Known rows, with every way that one mark hangs from another:
[P E [F X]]: [ 0.00 -0.10  2.07 -0.17  3.56  4.59 -2.08 -0.84 -2.10 -0.58 -4.13 -4.55
 -2.85 -1.21 -2.35  0.58 -1.02  1.25 -0.73 -0.10]
[J [P E F [L X]]]: [-0.13 -0.27  2.46  1.31  3.73  4.71  0.27 -1.94 -1.81 -1.16 -6.07 -3.62
 -2.42  0.23 -1.52  1.48 -1.08  1.34  0.67  1.44]
[P [F X] J]: [ 0.04  0.92  1.25 -0.45  4.49  4.60 -2.56 -2.87 -2.21 -1.13 -3.59 -5.41
 -2.91 -0.99 -1.85  0.80 -1.26  0.89 -0.38 -0.71]
[J [P E]]: [-0.10  0.20  2.27 -1.67  1.26  3.07 -1.88 -0.36 -4.54 -1.32 -4.65 -3.26
 -3.21 -2.34 -1.06  0.74 -0.23  1.26 -0.27 -0.04]
[P F K]: [ 0.21  1.01  0.19 -0.07  2.04  3.68  2.29 -2.76 -2.86  0.08 -4.08 -3.39
 -1.50 -2.72 -1.28  0.71 -1.46  0.90 -0.93  1.26]
[X F]: [-1.36  1.09  1.78 -3.09  0.98  1.83 -0.73 -2.79 -4.55 -0.47 -4.44 -3.53
 -3.42 -3.40 -1.03  0.58 -1.87  1.13  0.01  0.17]
[X [L P]]: [-0.93  0.32 -0.72 -2.69  0.56  1.45 -0.15 -4.08 -3.90  0.05 -5.02 -2.89
 -4.07 -2.25 -2.23  0.93 -1.89  1.33  1.08  0.25]
[P K L]: [ 0.14  0.82  2.45  0.23  1.93  3.36  3.00 -2.04 -3.83 -0.28 -3.68 -2.33
 -2.01 -2.45 -1.65  0.51 -1.33  0.80 -0.99  0.25]
[E [P J]]: [ 0.08  0.71  0.68 -0.68  1.87  3.85 -1.32 -2.43 -3.90 -1.08 -4.42 -2.64
 -3.01 -1.92 -1.60  0.28 -1.27  1.05 -0.06 -0.16]
[L X]: [-0.56 -0.04  1.46 -2.34  0.62  1.83 -0.01 -2.06 -3.55 -1.61 -4.44 -3.17
 -3.11 -2.78 -0.45 -0.11 -1.49  1.35  0.77  1.35]
[P K]: [ 0.10  0.79  1.10 -1.23  0.92  2.69  1.91 -1.89 -4.28 -0.37 -3.49 -2.97
 -2.32 -3.34 -1.09  0.31 -1.11  0.97 -0.92  0.55]
[X [F [P E J]] L]: [-1.26  0.41  0.21 -1.44  4.26  4.57 -1.36 -1.67 -3.47  0.33 -4.21 -2.99
 -4.82  0.07 -1.96  2.41 -1.85  1.03 -0.07 -0.63]
[F [X [L [P J]]]]: [-0.57  0.17 -0.27 -1.51  3.69  3.20 -2.14 -4.63 -3.41 -0.25 -4.51 -5.09
 -5.19 -0.15 -3.19  1.50 -1.61  1.40  0.96 -1.56]
[X F L]: [-2.12  1.49  0.04 -3.29  1.31  1.49  0.17 -4.00 -4.35  0.13 -4.13 -3.30
 -3.95 -2.68 -1.87  1.33 -2.35  1.05  0.39  0.06]
[P K [L X]]: [-0.03  0.02  2.22  0.64  2.25  3.35  3.81 -2.65 -3.10 -0.72 -4.45 -2.80
 -2.37 -1.48 -1.40  0.67 -1.63  1.22  0.06  1.23]
[E [P [F [X L]]]]: [-0.79  0.73 -1.20  0.00  3.33  4.08 -0.63 -3.34 -2.64  0.66 -5.03 -4.67
 -3.60 -1.08 -3.10  0.98 -1.46  1.54  0.05 -0.05]
[F P X]: [-0.11 -0.29  1.69 -2.16  2.45  3.46 -2.74  0.88 -4.43 -0.34 -4.01 -4.88
 -4.63 -2.78 -0.68 -0.01 -0.24  1.78 -0.57 -0.91]
[J [P E F K L] X]: [ 0.28  0.55  3.26  2.78  4.26  5.12  0.75 -1.58 -3.70 -0.76 -5.00 -5.21
 -2.13  1.09 -2.85  2.00  0.10  1.29 -0.55 -0.16]
[K P]: [-0.03 -0.40  1.32 -1.98  1.06  1.82 -2.72 -2.56 -3.61  0.01 -2.83 -2.63
 -3.09 -4.13 -1.52  0.03 -0.99  0.14 -0.93  0.27]
[J [P F] X]: [-0.53  1.19  1.72 -1.24  1.93  2.50 -2.78 -2.25 -4.83 -1.63 -4.92 -6.14
 -2.90 -1.35 -1.22  1.03  0.09  1.45  0.46 -0.03]
[P E F [L X]]: [-0.14 -0.40  2.63  1.20  3.30  4.55  1.08 -1.83 -0.91 -1.10 -5.21 -2.54
 -1.88  0.01 -1.88  0.80 -1.95  1.07  0.37  1.73]
[J [P F]]: [-0.22  1.17  0.59 -1.60  1.71  2.94 -1.20 -2.41 -3.66 -0.84 -5.07 -4.30
 -2.45 -2.80 -0.58  0.87 -0.61  1.13  0.02  0.75]

Rows:
[-0.11  0.82  3.22  0.97  3.06  4.13 -1.80 -2.36 -4.59 -1.85 -4.48 -3.94
 -3.18  0.47 -2.78  0.60 -0.77  1.17  0.35 -1.27] -> [E [P [J X] L]]
[ 0.38  0.23  1.64  1.35  4.70  4.53 -2.07 -4.38 -1.14  0.00 -3.01 -2.79
 -2.01 -1.20 -2.37  1.17 -1.75 -0.47 -0.96  0.00] -> [K [P F J L]]
[ 0.18  0.29  4.17  1.66  3.19  4.15  0.35 -0.79 -5.20 -1.19 -4.51 -4.74
 -3.01  0.46 -2.69  1.64  0.40  1.46 -0.48 -0.87] -> [J [P E K L] X]
[ 0.79 -0.59  1.14  0.80  3.04  4.82  0.65 -3.01 -2.95 -0.14 -4.84 -2.86
 -3.23 -0.19 -2.79  1.53 -1.30  1.06 -0.17 -0.13] -> [L [P E J K]]
[-0.60 -1.30  3.16  1.32  5.28  4.59 -1.81 -4.32 -1.52 -0.07 -4.15 -2.92
 -3.82  0.54 -3.04  1.97 -2.19  0.19  0.06  0.18] -> [K [P E J [L [X F]]]]
[ 0.39  0.16  3.23  1.25  2.56  4.46  2.61 -0.87 -3.16 -0.21 -3.75 -1.79
 -1.96 -1.25 -2.36  0.79 -1.26  0.82 -1.28  0.17] -> [P E K L]
[ 0.34 -0.05  2.57  0.14  3.59  3.60 -2.39 -3.60 -2.70 -0.42 -2.49 -2.28
 -2.87 -1.88 -2.23  0.70 -1.39 -0.36 -0.89 -0.71] -> [K [P J L]]
[ 0.69 -0.05 -0.01  1.42  5.05  5.38 -0.01 -4.79 -2.05  0.42 -5.18 -5.89
 -3.36  0.08 -3.02  1.72 -1.22  1.41 -0.05 -0.53] -> [L [P [F X] J K]]
[ 0.62  0.53  2.12  2.51  4.04  5.52  2.30 -1.78 -2.60  0.08 -5.15 -3.36
 -1.63 -0.36 -2.19  1.87 -0.62  0.97 -1.02  0.59] -> [J [P E F K L]]
[-0.83 -1.12  1.51 -0.63  3.43  3.86 -1.33 -4.48 -2.40 -0.68 -6.48 -3.97
 -4.70  0.71 -2.48  1.98 -2.26  1.62  1.80  0.55] -> [L [P E J] [X F]]
[-0.37 -0.18  0.48  1.06  5.00  4.20 -4.08 -4.13 -2.01 -0.23 -2.55 -4.30
 -3.36  1.21 -4.10  2.14 -1.11 -0.09 -0.41 -0.52] -> [K [P E F [J [X L]]]]
[ 0.39  0.52  1.65  1.59  1.91  4.30  3.20 -2.13 -3.87  0.39 -4.95 -2.09
 -2.17 -1.95 -2.31  0.49 -1.19  1.22 -0.86  0.32] -> [E [P K L]]
[-1.71  0.57  0.77 -1.41  3.97  2.09 -3.98 -5.80 -4.36  0.06 -2.68 -5.22
 -4.87 -0.31 -3.49  2.23 -1.49  0.28  0.27 -1.33] -> [K [P [J [X F L]]]]
[-0.64  1.46  0.49 -0.40  3.09  2.94  0.61 -3.74 -4.83 -1.03 -2.64 -4.72
 -3.46  0.26 -2.79  1.77 -1.03  0.96 -0.02 -0.95] -> [P [J [X L]] K]
[ 0.59 -1.00  0.85  1.76  4.09  5.41  0.36 -2.69 -1.82  1.03 -5.70 -5.11
 -3.27 -0.15 -3.52  1.53 -1.04  1.70 -0.36  0.05] -> [L [P E [F X] K]]
[-0.39  1.37 -1.28  2.08  4.23  4.86  1.10 -4.75 -3.43  0.00 -4.41 -4.88
 -2.75  1.38 -3.62  2.16 -1.19  1.18  0.09 -0.09] -> [E [P F [J [X L]] K]]
[-0.42  0.33  1.86  0.24  2.65  3.56  1.42 -2.97 -1.62 -1.09 -5.09 -3.13
 -1.92 -1.16 -1.15  0.53 -2.06  1.06  0.63  1.73] -> [P F [L X]]
[ 0.80  1.08  0.62  3.44  4.58  6.33  2.88 -3.79 -1.95  0.20 -5.00 -2.68
 -1.38  0.04 -2.65  1.39 -1.75  0.75 -0.72  0.39] -> [E [P F J K L]]
[-1.31  0.17  0.02 -1.26  3.48  3.58 -1.13 -5.13 -3.02  0.25 -5.46 -3.25
 -4.81  0.50 -3.49  2.57 -2.53  1.09  1.11 -0.54] -> [X F [L [P E J]]]
[ 0.56 -0.75  3.35  1.25  4.19  4.68 -2.72 -2.38 -2.03 -0.36 -2.49 -1.68
 -2.82 -0.69 -2.96  1.03 -1.29 -0.40 -1.28 -0.73] -> [K [P E J L]]
[ 0.62 -1.05  1.89  0.40  3.79  5.42 -0.23  1.61 -3.71  0.47 -3.94 -4.42
 -4.19 -1.27 -1.82  0.80  0.03  1.81 -1.54 -0.68] -> [F [P E K] X]
[-0.01  0.95 -1.84  2.26  5.55  5.95  1.39 -4.67 -2.25  0.97 -4.42 -5.04
 -3.20  0.68 -3.66  2.02 -1.56  1.25 -0.57 -0.49] -> [E [P [F [X L]] J K]]
[ 0.11 -0.58 -0.06  1.07  4.99  5.11  0.28 -4.00 -2.76  0.63 -4.43 -4.62
 -4.74  1.39 -4.34  2.36 -1.35  1.44  0.05 -1.32] -> [F [X [L [P E J K]]]]
[-0.89  0.46  2.98 -0.07  2.92  3.36 -0.67 -2.02 -5.90 -0.50 -5.11 -6.02
 -4.03 -0.23 -2.48  2.26  0.09  1.78 -0.11 -0.63] -> [J [P E K] [X F]]
[-0.61  0.63  3.02  0.55  4.09  4.44 -0.66 -2.75 -4.60 -0.90 -3.78 -5.09
 -3.60  0.86 -3.08  2.12 -1.00  1.18 -0.37 -1.01] -> [P E [J [X F]] K]
[-0.83 -0.28  1.99 -1.90  2.32  3.87 -1.59  0.44 -4.08  0.22 -4.95 -3.03
 -4.25 -2.14 -0.92  1.07 -1.20  1.48 -0.47  0.11] -> [X [F [P E]]]
[-0.14  0.43  1.17 -0.30  3.03  3.44 -3.09 -4.43 -3.24 -1.34 -5.24 -5.64
 -3.37  0.39 -2.49  1.30 -1.12  1.31  1.28 -0.32] -> [L [P F [J X]]]
[ 0.54  0.20  0.40  3.88  4.96  6.28  3.68 -4.46 -1.16 -0.14 -5.78 -3.18
 -1.74  1.03 -2.47  1.55 -1.93  1.13  0.27  1.47] -> [E [P F J K [L X]]]
[-2.05  0.87  1.79 -1.85  2.66  2.26 -2.42 -2.73 -5.81 -0.79 -4.97 -5.58
 -4.93  0.18 -2.88  2.46 -0.56  1.63  0.82 -0.96] -> [J [P E] [X F L]]
[ 0.49  1.25  0.12  0.66  3.58  4.71  1.58 -3.69 -2.33 -0.40 -3.58 -3.60
 -1.58 -1.34 -1.49  1.30 -1.61  0.56 -0.86  0.63] -> [P F J K]
